Known rows, with every way that one mark hangs from another
[Q137 [Q208 Q614] Q716 [Q998 Q331]]: [ 0.53 -1.26 -0.77  0.43 -0.05 -0.29 -0.35  1.27 -2.61 -2.28 -2.77  3.55
  1.89 -1.32  0.44  0.44  1.75  2.71 -0.57  0.13 -2.09 -0.91 -0.62  2.17
  0.48 -1.81]
[Q614 [Q208 Q137]]: [-0.59  1.45  0.65 -1.63 -0.11 -0.06 -0.75 -0.55  0.30  0.58 -0.18 -1.62
 -1.20  1.71 -0.12  0.00 -1.76 -0.32 -1.04 -0.27  1.51  2.34  0.70 -0.69
 -1.50  0.20]
[Q208 [Q137 Q716 Q998]]: [ 0.60  0.65  1.20  0.19  0.97 -0.76 -1.85 -1.05 -0.61  0.34 -0.26  1.58
  0.73  0.32  1.36  0.81  0.03  0.59 -1.82 -0.23  0.78  1.57  0.63  0.08
 -1.53 -0.48]
[Q998 [Q208 [Q137 Q716]] Q331 Q614]: [ 0.48 -0.67  0.63  0.15  0.45  0.25  1.11  2.50 -0.65  1.27 -0.02 -1.81
 -0.10 -2.51 -2.73 -0.12  1.72  0.13  0.57 -2.13  0.10 -1.08 -3.12 -1.50
  2.37 -0.73]
[Q96 Q208]: [ 0.05  0.49  0.25  0.23  0.35 -0.19 -0.80 -1.89  1.59  0.92  1.20  0.68
 -1.33  1.82  0.99 -1.11  0.07  0.24  0.03  0.54 -0.17 -1.69  1.26  0.28
  0.30 -0.49]
[Q957 [Q137 [Q614 Q208]]]: [-0.28  0.72  0.14  0.18 -0.58 -0.65 -0.15 -0.64  1.23 -1.84  0.73  0.95
 -0.09  2.70  1.02  0.32 -1.44 -1.04  0.04  0.05  1.27  0.95 -0.59 -0.31
 -2.29 -0.09]
[Q208 Q137]: [-0.05  0.51  1.43  0.04  0.45 -0.78 -1.08 -0.81  1.45  1.60  1.26 -0.16
 -1.14  0.91  0.91  0.98 -0.72 -0.35 -0.92 -0.53  1.18  1.68  0.14 -0.95
 -1.43  0.88]
[Q614 Q208]: [-0.46  1.27 -0.05 -1.08 -0.44  0.35 -0.73 -0.77 -0.20 -0.08 -0.61 -1.03
 -2.18  1.65 -0.54 -0.41 -2.08  0.34 -0.22 -0.08  0.27  0.80  1.01 -0.89
 -1.05 -0.44]
[Q331 [Q998 Q137 Q614]]: [ 0.21  0.14 -1.44  1.91 -0.88  1.51  0.40 -0.70  0.10  0.16  0.70 -0.50
  0.91 -1.20  0.59 -0.35 -0.56 -1.09  0.46 -0.22 -0.62  0.03  0.87 -0.48
  0.17  1.70]
[Q998 [Q137 Q716] [Q208 Q614]]: [ 0.54 -1.32 -1.32  1.52  1.82  0.81  0.35  0.82  0.45  0.99  0.46  0.32
 -0.58  0.11  0.66 -1.72  1.22  0.78  0.30  0.25  0.46  0.35 -0.35  0.05
 -0.06 -1.28]
[Q331 Q998]: [-0.11  0.85 -1.22  1.47 -0.63  0.73 -0.59 -0.97 -0.12  0.69  0.27  0.69
 -1.01 -0.24  0.73  0.45 -0.85 -0.29  0.69  0.33 -0.66 -0.42  1.24 -0.45
  0.28  0.63]
[Q957 [Q208 Q137 Q614]]: [-0.23  1.23  0.58  0.16 -0.55 -0.52  0.58  1.74  0.31  0.38  0.04 -0.40
  0.65  1.79  1.34  0.63  0.55 -0.32  0.40  0.29  1.45 -0.21  0.46  0.20
 -1.18  1.38]
[Q96 [Q208 [Q137 Q716] Q614] Q331]: [ 0.00 -0.77 -0.33 -1.98  1.29 -0.34 -0.73 -2.27  1.36 -0.42  1.72 -0.62
  0.06  2.21  3.04 -2.14  1.99 -1.19 -0.25  0.84  1.66 -0.40  1.26  1.65
  1.38 -0.28]
[Q957 [Q208 Q614]]: [-0.13  0.96 -0.12  0.68 -0.83 -0.12  0.63  1.50 -0.14 -0.27 -0.36  0.21
 -0.43  1.66  0.89  0.17  0.22  0.31  1.24  0.46  0.17 -1.71  0.82  0.03
 -0.77  0.68]
[Q331 [Q998 Q208]]: [-0.34  0.47 -0.97  1.49 -0.20  0.82 -0.12  0.33 -0.56  1.49  0.03  0.16
 -1.46 -0.68 -0.19  0.28  0.18 -0.01  1.12  0.37 -0.51 -1.14  0.53 -0.54
  1.32 -0.05]
[Q614 [Q208 [Q137 Q716 Q998]]]: [-0.13  1.56  0.49 -1.50  0.26 -0.03 -1.22 -0.73 -1.17 -0.34 -1.20 -0.42
  0.09  1.34  0.21 -0.10 -1.18  0.36 -1.61 -0.05  1.23  2.23  1.06  0.05
 -1.60 -0.73]
[Q331 [Q998 [Q208 Q137] Q614]]: [-0.32  0.52 -0.62  1.46 -0.76  1.19  0.24  1.22 -0.98  0.97  0.40 -0.98
 -0.13 -1.53 -0.37  0.29  0.81 -0.88  0.83 -0.90 -0.02 -0.80 -0.07 -0.88
  1.52  1.03]
[Q331 [Q998 [Q137 Q716]]]: [ 0.47  0.41 -2.00  2.01  0.34  1.03 -0.25 -1.55  0.37  0.52  0.20  1.39
  0.97 -0.41  1.53 -0.56 -0.64 -0.29 -0.21  0.64 -0.03  0.73  0.97  0.17
 -0.23  0.25]
[Q137 Q208 Q614 Q716 [Q998 Q331]]: [ 0.04 -0.56 -0.55 -0.39  0.00 -1.52  0.06  1.58 -0.98 -3.47 -2.08  5.60
  2.34 -1.79 -0.76  1.13  0.33  3.01 -1.01  0.19 -1.87 -0.68 -1.28  2.64
 -0.15 -2.12]
[Q957 [Q208 [Q137 Q716 [Q998 Q331]] Q614]]: [ 0.34  1.08  0.34 -0.10 -0.06 -0.68  0.55  1.86 -1.10 -0.22 -1.24  0.38
  2.24  0.94  1.02  0.57  1.24  0.35  0.08  0.58  1.07 -0.30  0.22  0.89
 -0.72  0.29]
[Q998 Q331]: [ 0.41 -0.37  0.42 -0.25  0.29 -0.63  0.20 -0.52  0.89  1.58  0.14 -0.42
 -1.97 -0.54 -1.66  0.72 -0.95  0.51  0.91 -0.08 -1.00 -0.52 -1.09 -1.19
  0.67 -0.49]
[Q614 [Q208 [Q137 Q998]]]: [-0.46  1.43  1.07 -1.93 -0.11 -0.25 -0.97 -0.59 -0.79  0.29 -0.81 -1.50
 -0.53  1.41 -0.24  0.39 -1.50 -0.11 -1.19  0.27  1.06  2.25  1.28 -0.25
 -1.61  0.06]
[Q614 [Q208 [Q137 Q716]]]: [-0.22  1.60  0.07 -1.26  0.27  0.17 -1.03 -0.67 -0.18 -0.07 -0.53 -0.54
 -0.55  1.66  0.37 -0.53 -1.45  0.15 -1.52 -0.53  1.70  2.30  0.44 -0.46
 -1.46 -0.62]

Rows
[ 0.09 -0.79 -1.59  1.70 -0.19  0.44 -0.86  0.91 -0.63 -2.23 -1.07  4.16
  0.08  0.31  2.00 -0.59  1.07  2.28 -0.83 -1.12 -0.92 -0.75 -0.55  1.26
 -0.32 -1.24]  [Q137 [Q208 Q614] Q716]
[ 0.65 -0.68  1.59  1.09 -0.42 -0.35  0.09  0.04 -1.37 -0.40 -0.54 -0.54
  1.06  0.26 -0.31  0.90  1.01 -0.91  0.61  0.04 -0.33 -1.17 -1.35 -0.73
 -0.27 -0.45]  [Q957 [Q137 [Q998 Q208 Q331 Q614]]]
[-0.01  1.35  0.49 -1.90  0.33 -0.18 -0.79 -0.48 -1.15 -0.04 -1.44 -0.79
  0.38  0.87 -0.41  0.00 -1.07  0.35 -1.39  0.01  1.11  2.19  0.49  0.03
 -1.07 -0.90]  [Q614 [Q208 [Q137 Q716 [Q998 Q331]]]]
[-0.39 -1.05  0.56  0.32 -1.07 -0.46 -0.66  1.12 -1.93 -1.65 -1.62  2.22
  0.25 -0.20  0.77  1.35  0.94  1.78 -0.16  0.60 -2.23 -0.85  1.09  1.68
 -0.58  0.19]  [Q137 [Q208 Q614] Q998]
[-0.03  0.87 -2.55  0.90  0.15  0.84  0.23 -0.85  0.64 -0.64  0.19  1.38
  1.16 -0.15  0.99 -0.72 -1.33 -0.25 -0.19  0.71  0.35  1.38  0.99  0.65
 -0.55  0.17]  [Q331 [Q998 [Q137 [Q614 Q208] Q716]]]
[-0.67 -0.80  0.73 -1.16 -0.83 -2.01  0.66  1.87 -0.17 -2.25 -1.29  3.52
  0.95 -1.64 -1.72  2.20 -0.29  2.07 -0.06  0.75 -2.25 -0.64 -0.75  2.14
 -0.17 -0.39]  [Q137 Q208 Q614 [Q998 Q331]]
[ 0.02  0.88  0.04 -0.02  0.89 -1.02 -1.08 -0.17  1.76 -0.47  1.30  2.45
 -0.15  0.65  1.13  0.40 -0.88  0.47 -1.34 -0.91  1.57  2.02 -0.38  0.00
 -1.66 -0.18]  [Q208 [Q137 Q614 Q716]]
[ 0.43  0.22  1.31  0.87 -1.00  0.01 -0.74 -1.04 -1.43 -1.61 -0.54 -0.13
  1.19  1.58  1.09  0.56 -0.15 -1.19 -0.17 -0.07  0.02 -0.21  0.13 -0.55
 -1.78  0.12]  [Q957 [Q137 [Q998 [Q614 Q208]]]]
[-0.12 -0.35 -1.86  1.57  0.23  1.23  0.72  0.52  0.03  1.54  0.47 -0.69
 -0.27 -0.57  0.49 -0.47  0.52 -0.56  1.24  0.99 -0.06  0.15  0.79  0.09
  0.82  0.61]  [Q331 [Q998 Q137 [Q208 Q614]]]
[ 0.08 -0.87 -1.05  1.03  0.71 -0.54  0.31 -0.05  2.36 -1.66  0.46  3.94
  1.38 -0.11  1.15 -0.54 -0.70  1.32 -1.49  0.08 -0.05  1.12 -0.73  1.48
 -1.80 -0.48]  [Q998 [Q137 Q208 Q614 Q716]]
[-0.02 -1.01  0.42 -0.76  1.06 -0.44  1.16  2.51  0.27  2.85  0.35 -2.36
 -1.76 -0.77 -1.98  0.52  1.51  0.18  1.51 -0.22  0.52  0.27 -2.01 -0.83
  1.82 -0.47]  [Q998 [Q208 Q137 Q614] Q331]
[-0.45 -1.12 -0.59 -0.95  0.64 -0.12  0.40 -1.41  1.14  0.09  1.14 -0.62
 -0.85 -0.25  0.45 -0.51  0.11 -1.22  0.83  1.43  0.18 -0.49  0.56  0.47
  1.45  0.29]  [Q96 [Q331 [Q998 [Q137 Q614] Q208]]]
[-0.08 -0.75 -0.74 -0.98  0.19  0.57  0.34 -2.91  1.31 -0.32  1.56 -1.29
  1.10  0.51  1.75 -2.13  1.22 -2.09  0.40  1.39  0.24 -1.87  1.54  1.36
  2.37  0.71]  [Q96 Q208 [Q331 [Q998 Q137 Q614]]]
[ 0.19 -0.09 -0.25  0.16 -0.57  1.27  0.64 -0.44  0.44 -0.68  0.48 -2.13
  0.38 -0.02 -0.53 -1.35 -1.41 -0.82 -0.45 -0.96  0.02  1.04  0.41 -0.97
 -1.20  1.15]  [Q998 Q137 [Q614 Q208]]
[ 0.07  0.70  1.41 -0.50  0.60 -0.82 -1.05 -1.63  1.00  1.27  0.93  0.15
  0.38  1.57  1.30 -0.23  0.64 -0.24 -0.88  0.89  0.66 -0.26  1.47  0.88
 -0.28  0.01]  [Q96 [Q208 [Q137 Q998]]]
[-0.04 -1.28 -0.92 -0.09 -0.15  0.64  0.09 -1.79  0.19 -1.37  0.44  0.05
  0.81 -0.83  1.42 -0.86  0.53 -1.18 -0.08  0.29 -0.38 -0.87  0.37  0.64
  1.31  0.62]  [Q96 [Q331 [Q998 [Q137 Q208 Q716] Q614]]]
[ 0.38 -1.79  0.35  0.06  0.54 -0.68  1.55 -0.05  2.23  1.28 -0.17  0.13
  0.98 -1.12 -1.07  0.42 -0.25  0.50 -0.36  0.68 -0.88  0.82 -1.89  0.51
 -0.08  0.14]  [Q998 [Q137 Q208] Q331]
[-0.27 -0.50  1.05 -1.19  1.16 -1.31  1.23  2.19  1.34  2.47  0.61 -1.05
 -1.47 -1.16 -2.85  1.05  0.52  0.33  0.93 -0.14  0.62  0.24 -2.51 -0.70
  1.46 -0.78]  [Q998 [Q208 [Q137 Q614]] Q331]
[ 0.14 -0.83  1.25 -0.22  0.08  0.03  1.42  2.61 -0.22  1.95  0.35 -2.80
 -0.75 -2.40 -3.23  0.43  1.43 -0.33  1.05 -1.83 -0.11 -1.03 -2.88 -1.73
  2.32  0.06]  [Q998 [Q208 Q137] Q331 Q614]
[ 0.15 -0.38  1.46  0.59 -0.42  0.13 -0.66  0.77 -2.46 -0.09 -0.77 -0.24
 -1.02 -1.36 -1.45  0.71  0.66  0.89  0.61 -0.30 -1.85 -2.11  0.75 -0.73
  0.42 -0.32]  [Q137 [Q998 Q208 Q614]]
[-0.56 -0.33  0.87 -2.74  1.03 -1.45 -0.36 -2.43  2.85 -0.12  2.35 -0.42
 -0.39  1.93  1.69 -1.07  0.71 -1.48 -0.34  1.21  1.60 -0.48  0.93  1.49
  1.04  0.21]  [Q96 [Q208 [Q137 Q614]] Q331]
[ 0.17  0.20 -0.12 -1.17 -1.12  0.73  0.99  0.75 -0.76 -0.42 -0.59 -2.65
 -0.88 -1.17 -2.86 -0.28 -0.99 -0.15  0.94 -1.64 -0.94 -0.62 -1.22 -1.64
  1.20  0.18]  [Q998 Q331 [Q614 Q208]]
[-0.14  0.66  0.79 -0.29 -0.57 -0.95 -0.42 -0.70 -0.26 -2.27 -0.17  1.13
  0.93  2.18  0.89  0.85 -1.10 -0.81 -0.12  0.82  0.65  0.78  0.24  0.30
 -2.44 -0.31]  [Q957 [Q137 [Q614 Q208] Q998]]
[ 0.61 -1.84  0.35  0.49  0.66  0.57  2.38  1.80  0.64  1.82  0.46 -2.88
  0.13 -2.65 -3.22 -0.68  0.99 -0.28  1.19 -0.81 -0.76 -0.95 -2.64 -1.32
  1.81 -0.02]  [Q998 Q137 Q208 Q331 Q614]
[-0.13 -0.28 -1.39  1.98 -1.24  1.36  0.68  0.03  0.07 -0.45  0.12  0.44
  1.68 -1.48  0.66 -0.06 -0.01 -0.69  0.01 -0.29 -0.93 -0.17  0.30  0.27
  0.32  1.74]  [Q331 [Q998 [Q137 Q208] Q614]]
[-0.32  1.25  1.06 -2.25 -0.03 -0.38 -0.49 -0.39 -0.71  0.54 -1.01 -1.90
 -0.26  0.97 -0.94  0.54 -1.39 -0.13 -0.93  0.31  0.94  2.24  0.68 -0.26
 -1.07 -0.09]  [Q614 [Q208 [Q137 [Q998 Q331]]]]
[ 0.24 -1.35  0.38  1.49  0.31  1.00  1.03  1.20  0.52  0.98  0.98 -1.66
 -0.49 -1.36 -1.31 -1.06  0.65 -0.29  0.47 -1.02 -0.39 -0.91 -0.93 -1.28
  0.34  0.41]  [Q998 Q137 Q208 Q614]
[-0.45 -0.31 -0.63 -1.22 -0.73  0.68 -0.27 -1.84 -0.43 -1.08  0.44 -1.58
 -0.96 -0.11  0.51 -0.65 -0.31 -1.51  0.75  0.20 -0.29 -1.04  1.07 -0.28
  1.58  0.79]  [Q96 [Q331 [Q998 [Q614 Q208]]]]
[ 0.62 -0.39  1.16 -0.16 -0.67 -0.24 -0.21 -0.12 -1.93 -0.24 -0.97 -0.55
 -0.11 -1.75 -1.85  1.14 -0.20  0.60  0.66 -0.27 -2.19 -1.38  0.30 -0.72
  0.49  0.03]  [Q137 [Q998 Q331 Q614]]
[-0.24  0.37 -1.18  1.83 -0.98  1.49  0.24  1.05 -1.28  0.53  0.16 -0.56
 -0.90 -1.54 -0.67 -0.04  0.55 -0.44  1.36 -0.82 -0.92 -1.87  0.15 -0.99
  1.79  0.61]  [Q331 [Q998 Q208 Q614]]
